In the rows, zero is written as 128.
Known rows, with every step that occurs:
d-s-v: [219 134 122 135 148 127  98 118 124 140 112 121 106 145  73 147  31 121
 146 143 126 108 157 123 112 151 152 133 136 111 104 115 101 129 131 119
 113 129 133 114 111 125 119 146  44 139 164 125 142 149 108 148]
k-s-v-l-a: [122 135 140 135 105 142  60 102 107  52 154 133 123 107  94 135  91 106
 126 106 112 122 147 129  54 149 123 118 236  71  83 141 100 132 146 131
 132 113 141 125 146 116 121 152  70 131 152 120 133  84 101 158]
x-g-l-s-y: [129 142 146 100 135 140  97 144 140 158 148 128 110 125 137 125 226 125
 110 125 117 107 116 138  80 149  92 118 146  99 125 131 153 137 114 120
 141 139 130 103 121  75 157 139 130 125 180 125 127  96 108 166]
d-s-v-a: [218 143 118 133 152 121  57  98 123 161 110  97 104 132  76 144  38 112
 133 125 122  99 159 138 103 154 151 128 165 106 107 121  87 125 125 114
 105 119 137 110 118 124 126 135  60 135 156 125 137 124 109 150]
d-s-v-a-z: [204 143 110 132 161 118  37 111 132 140 111  96 120 121  86 138  60 107
 143 113 113  87 156 147  84 151 157 129 186  94 112 129 104 113 133 115
 108 107 142 113 114 123 140 130  50 130 141 148 129 127 102 151]
x-g-l-a-z: [ 84 129 122 121 139 133  52 132 139 106 137  83 142  76 122  89 241 109
 113  99  99 117 114 176  56 137 122 118 160  97 147 163 157 139 124 104
 139 112 143 110 137  74 158 131 184 113 151 131 118  90 109 160]
k-s: [ 97 128 140 130 112 144 155 108 125 101 137 159 133 121 127 145 119 121
 130 139 135 105 120 136 102 142 116 113 158 112 114 114 131 135 143 150
 135 128 134 141 126 141 122 145  71 138 135 132 138  98 120 145]
v-l-s: [115 142 148 111 128 123  78 121 145 131 190 129 127 127 139 126 159 123
 104 111 132 115 137 116 106 112 121 130 208  64 110 145 116 117 122 127
 135 124 133 119 144 121 149 129 139 123 184 156 114 121 117 145]
z-a-l-s: [ 79 154 134 111 120 102  64 135 120 131 187 111 128 125 158 145 226 109
 102 106 115  57 126 136  88 104 106 128 194  99 116 147 119 153 119 131
 125 126 134 112 139 120 136 119 145 121 171 165 104 120 106 149]
v-a-l-s: [ 84 157 138 114 127 111  44 120 135 182 164  95 125 109 180 145 171 105
 101  85 126  78 112 140  89 111 119 123 233 110 112 144 104 131 121 124
 125 117 136 110 146 124 153 109 152 120 172 162 111 101 113 150]
b-s-v-l-a-z: [157 129 117 125 140 124  33 114 123  95 156 117 117 122 100 129  43 116
 127 104 104 128 140 115  55 155 137 142 250  88  79 158 142 126 144 122
 116  99 145 120 124  87 162 141  78 116 116 138 129 136 104 156]
b-s-v-l: [209 131 126 126 136 125  80  98 131 110 145 128 104 145  89 147  23 129
 126 126 121 147 139  94  93 159 120 146 200 106  76 138 132 127 142 130
 111 115 134 121 123  96 150 146  88 123 114 126 136 146 115 149]
d-s-x-g: [245 140 129  97 159 153 155 119 149 113 130 132 108 125  79 122  23 126
 141 156 119 105 152 156  99 151 158 133  92  87 131 111 144 121 107 128
 129 119 130 110 123 108 121 141  47 137 179 130 149 106 104 165]
k-s-x-g-l: [159 137 140  88 131 156 154 106 142  65 145 162 124  99  93 129 143 112
 136 139 119 125 110 159  75 156 108 115 147  74 133 119 156 133 134 137
 144 121 129 124 130  97 126 148  84 131 142 123 143  59 103 176]
s-x: [201 137 124  84 142 139 151 138 127  95 140 157 115 130 104 134  73 124
 151 133 119 140 133 132 124 130 142 138 135  98 134 121 138 116 123 128
 133 119 119 127 128 116 115 122  92 129 120 120 138 110 119 141]
x-g-l: [139 131 131 123 135 131 102 117 148 115 124  97 129  98 109 105 214 122
 110 125 121 136 112 153  99 142 106 120 107 117 146 141 148 138 120 112
 135 132 132 107 133  85 147 136 186 119 146 119 124 102 119 152]
v-l-a-z: [ 71 129 126 109 123 123  23 125 130  92 164 103 145  89 130  95 155 113
 115  86 100 123 142 147  64 112 139 127 226  71 122 170 118 109 122 117
 128  87 146 119 152 112 156 120 144 109 141 157 108 110 111 137]
g-l-s-v-a: [141 150 127 108 147 105  24 116 126 180 161 109 114 120 114 145 223 100
 117  90 120 114 115 129 104 133 113 126 226  82 120 146 101 141 139 100
 125 140 131 112 121  93 145 129 156 124 164 127 119 106 113 167]
a-z-l-s-y: [106 134 138  89 141 121  63 162 124 166 151 162 128 141 161 119 250 119
 131 116 108  54 114 117  70 122 102 128 188  69 119 142 145 108 120 143
 132 107 134 117 124 107 150 128  65 124 138 205 121 138  97 143]
g-l-s: [ 94 136 136  92 142 111  87 125 141 193 171 137 125 126 135 141 241 116
 116 112 130 108 105 129 125 114 107 126 188  90 135 140 122 142 132 116
 133 143 129 118 115 109 148 132 155 124 174 138 120 119 121 158]
l-a: [ 74 126 127 126 121 130  90 132 106 140 146 109 127 112 132 120 130 119
 119 110 110 115 135 145  99 126 144 125 167 119 126 145 116 145 121 118
 129 122 136 126 139 115 120 130 138 128 147 114 131 102 124 135]
b-s: [142 123 125 123 138 130 148 108 134 163 133 147 113 147 127 153  51 138
 124 147 131 120 117 116 121 147 124 136 153 139 103 122 155 141 136 142
 116 126 132 133 109 115 148 140  92 129 109 126 142 140 129 143]
l-s-v: [163 145 137 149 141 126 100 146 120 130 166 131 116 148 129 150 131 116
 135 115 133 108 134 107 109 143 135 135 188  93  96 130 126 139 140 117
 139 150 123 127 122 107 125 139  96 140 173 133 130 130 116 151]
d-s-x-g-l-a: [195 137 125  73 159 143  95 112 138 144 138 120 104 104  69 114  91 112
 130 137 103 104 143 173  80 143 152 128 134  72 143 132 128 137 104 111
 126 115 137  99 123  89 128 143  81 129 192 114 146  84  99 181]
g-l-s-x: [149 142 133  57 154 121 105 135 139 165 183 162 114 128 118 148 197 111
 135 116 123 119 108 132 122 117 117 134 196  67 139 134 132 132 128 116
 136 136 122 118 114  99 137 129 122 125 169 134 128 103 112 170]
l-a-z: [ 63 125 117 127 133 128  63 149 116 112 144 112 145  98 145 107 162 113
 130  96 102 103 130 155  74 123 151 124 194 103 130 156 138 128 129 118
 133 105 142 129 134 113 140 122 123 121 130 145 118 112 116 136]
a-l: [105 136 133 113 117 117  92 133 132 124 132 116 127 113 154 137 143 117
 125 108 123 114 113 126 105 111 112 132 164 142 115 138 118 126 128 129
 126 114 132 111 142 130 143 118 137 117 144 151 117 139 115 133]
x-g: [153 134 135 156 130 146 139 127 143  90 125  96 130 110 126 102 136 129
 115 134 126 132 130 147  96 148 124 123  88 127 131 131 157 135 119 125
 140 131 130 121 141  99 134 135 152 130 148 124 129 107 121 142]
d-s-y: [181 130 131  90 136 139 119 133 121 186 108 156  95 158 109 151  38 137
 137 151 116  89 157 124 108 148 126 124 124 124 110 102 112 117 108 141
 111 114 135 109 103 133 136 139   4 134 159 130 144 133 108 138]

Rows:
[ 81 122 133 102 122 115  53 118  99 166 138 117 125 115 125 100 219 112
 110 122 104  90 117 134  89 111 121 128 150  92 132 155 105 144 111 126
 122 113 136 113 151 108 110 138 147 124 142 146 132 120 112 139] : z-l-a
[204 129 119 142 143 130 117 113 121 130 127 136 102 155  98 161  21 130
 138 140 126 134 130  98 106 167 128 143 171 136  83 124 148 141 149 130
 114 131 129 129 106  98 138 149  70 132 106 113 146 148 120 150] : b-s-v
[160 154 134 146 142 119  59 128 120 149 165 106 116 134 135 148 129 107
 121  99 130  99 136 121  99 143 137 129 219  89 100 135 109 138 134 112
 130 142 128 123 128 105 129 128 117 137 165 130 126 106 115 155] : l-s-v-a
[143 137 130 124 150 109  42 150 127 124 156 135 137 130 130 116 240 104
 138 108 115  73 114 115  75 124 120 136 199  59 114 152 135 118 137 125
 135 119 132 119 131 102 135 136  98 127 141 197 118 150  97 152] : a-z-l-s-v
[147 164 137 100 130 123  86 141 130  78 193 112 122 114 144 129 187 108
 110 115 107  67 130 151  64 121 113 131 173  75 122 143 150 147 110 129
 136 122 128 105 148  90 130 121 134 125 179 160 112  89  94 168] : z-a-l-s-x-g
[185 153 145 116 151 151 154 149 146 103 178 142 117 128 135 127 122 121
 129 130 126 109 128 141  93 142 140 134 149  69 125 125 167 132 116 127
 154 140 121 126 133  89 126 134 101 139 186 135 136  89 110 170] : l-s-x-g
[ 68 123 123  87 129 115  54 116 115 171 141 112 125  99 117 123 219 111
 117 102 106 128 115 149 104 119 120 123 184 107 140 154 109 147 126 104
 124 122 138 111 128 101 138 129 176 116 147 109 124 101 120 149] : g-l-a
[132 160 132  82 130 111  80 141 120 107 196 134 119 128 144 147 187 107
 120 110 108  65 131 138  86 106 115 135 198  77 121 141 128 144 115 133
 128 118 127 111 140 111 126 115 116 123 164 163 111 105  99 159] : z-a-l-s-x
[166 141 144  77 148 122 106 132 123 165 176 168 115 142 126 128 201 114
 128 135 120  84 110 116 108 111 119 140 158  48 127 135 127 126 113 137
 137 125 120 118 138 105 113 134 100 134 160 175 136 118 104 157] : z-l-s-x
[157 137 118  78 153 142  79 142 139  74 147 119 130  81 105  96 180 105
 138 103  93 131 121 175  57 139 139 129 166  68 152 154 165 124 121 106
 143 106 133 111 136  67 141 126 136 116 138 130 128  71 101 171] : s-x-g-l-a-z
[203 137 128 134 125 122  53 116 123  69 141 111 117 125  83 124  89 119
 131 108 121 159 154 107  96 140 124 136 181  91  98 144 102 111 136 114
 124 118 131 113 143 109 132 135 122 121 132 126 121 133 111 135] : s-v-l
[156 135 135 147 117 143 126 114 111  68 127 150 122 128 103 152  91 114
 145 131 132 117 131 121  89 160 117 119 174 107  93 115 122 136 154 140
 133 132 131 136 125 127 112 152  50 141 132 117 141 103 110 150] : k-s-v
[172 141 143 114 127 169 183 116 137  39 143 162 124 108 108 130  78 118
 140 145 124 119 124 154  75 161 126 118 137  85 121 111 164 129 131 148
 149 122 128 135 137 109 115 147  60 140 141 124 148  62 106 168] : k-s-x-g
[111 123 123 108 140 112  65 133 134 128 124 133 146 115 133  99 239 116
 131 119 113  86 110 133  91 113 114 132 146  89 139 151 138 109 128 134
 126 100 135 121 136 120 137 126 124 119 105 195 118 151 108 132] : a-z-l
[106 136 117 107 143 107  22 109 132 150 122 101 143  99 138 102 233 106
 114  97 108  85 112 152  81 115 117 124 179  88 143 155 119 108 121 127
 115  92 140 119 145 119 146 112 146 115  96 189 114 118 110 134] : v-a-z-l
[176 134 119 116 146 123  12 116 127 106 140 100 121 113  73 117  58 107
 136 106 105 100 170 139  59 139 160 132 218  62 101 151  95 114 128 110
 115  96 148 105 130 115 144 141  51 123 174 150 124 135  93 157] : d-s-v-l-a-z
[233 138 126  72 164 142 124 109 153 138 127 133 105 115  67 125  84 119
 137 151 115 116 137 162  98 146 141 131 104  80 142 120 134 125 111 118
 125 120 132 100 115  98 132 141  72 129 179 127 144 103 102 176] : d-s-x-g-l
[191 135 128 119 138 126  29 102 117 124 142 101 106 124  65 125  36 113
 127 118 110 111 174 132  78 141 155 132 194  75  96 142  77 125 122 113
 111 109 143 103 134 116 128 146  66 128 186 123 134 131 100 155] : d-s-v-l-a
[204 139 126  80 148 142 129 125 146  86 138 130 117 104  90 112 149 118
 135 126 112 150 120 153  98 143 121 132 117  87 151 133 157 124 118 114
 139 124 123 110 134  80 133 130 143 121 137 116 135  87 109 163] : s-x-g-l
[ 89 156 137  89 112 112  59 152 106 142 176 134 110 142 165 156 209 116
 109 107 104  49 135 125  71 117  89 125 199 106 105 136 122 142 111 137
 122 119 133 103 132 113 142 118 100 121 161 159 109 114  97 145] : z-a-l-s-y
[171 136 126  78 144 144  98 130 129  96 148 118 116  91  95 109 156 110
 129 116  98 143 125 167  78 140 134 129 144  81 146 146 149 136 115 106
 140 116 128 110 139  69 128 132 150 121 154 103 136  67 107 170] : s-x-g-l-a
[203 149 121 120 144 113  30 101 126 161 112  87 105 122  96 151  50 105
 130 111 117  91 149 136  85 139 141 131 188 117  99 128  79 125 125 116
 103 110 141  97 128 126 136 129  68 127 170 144 129 134 100 154] : d-s-v-a-l
[140 152 143 134 126 115  66 151 123 127 166 115 116 132 155 159 143 106
 131 100 128  97 121 107  86 126 117 136 219 109  86 139 115 137 139 120
 136 131 128 112 135 112 138 129 108 127 183 154 117 139 104 155] : a-l-s-v
[171 148 145  79 140 132  97 126 145 108 201 155 118 129 122 133 114 120
 123 112 123 127 139 120 104 115 130 139 212  41 115 141 123 108 118 129
 139 119 125 119 143 112 139 125 106 124 178 152 122 104 110 158] : v-l-s-x
[160 149 136 122 143 107  26 115 112 178 148 113 113 136 124 128 217 102
 112 108 119  77 117 112  88 127 113 132 195  66 109 146  97 137 122 121
 122 130 129 113 144  98 119 135 128 134 158 167 127 126 104 154] : z-l-s-v-a
[166 129 125 124 131 127  54 101 115 111 152 116 102 133  90 138  18 122
 119 117 111 139 144 107  73 155 130 142 228  98  75 150 124 139 137 124
 111 111 139 119 130  86 148 147  97 121 128 112 138 130 112 155] : b-s-v-l-a
[156 135 137  89 126 154 174 117 124  76 149 187 123 124 110 149  72 118
 149 141 125 117 124 139  98 144 127 120 160  83 117 109 140 124 138 150
 139 119 125 142 126 132 110 141  35 138 129 127 147  77 110 158] : k-s-x
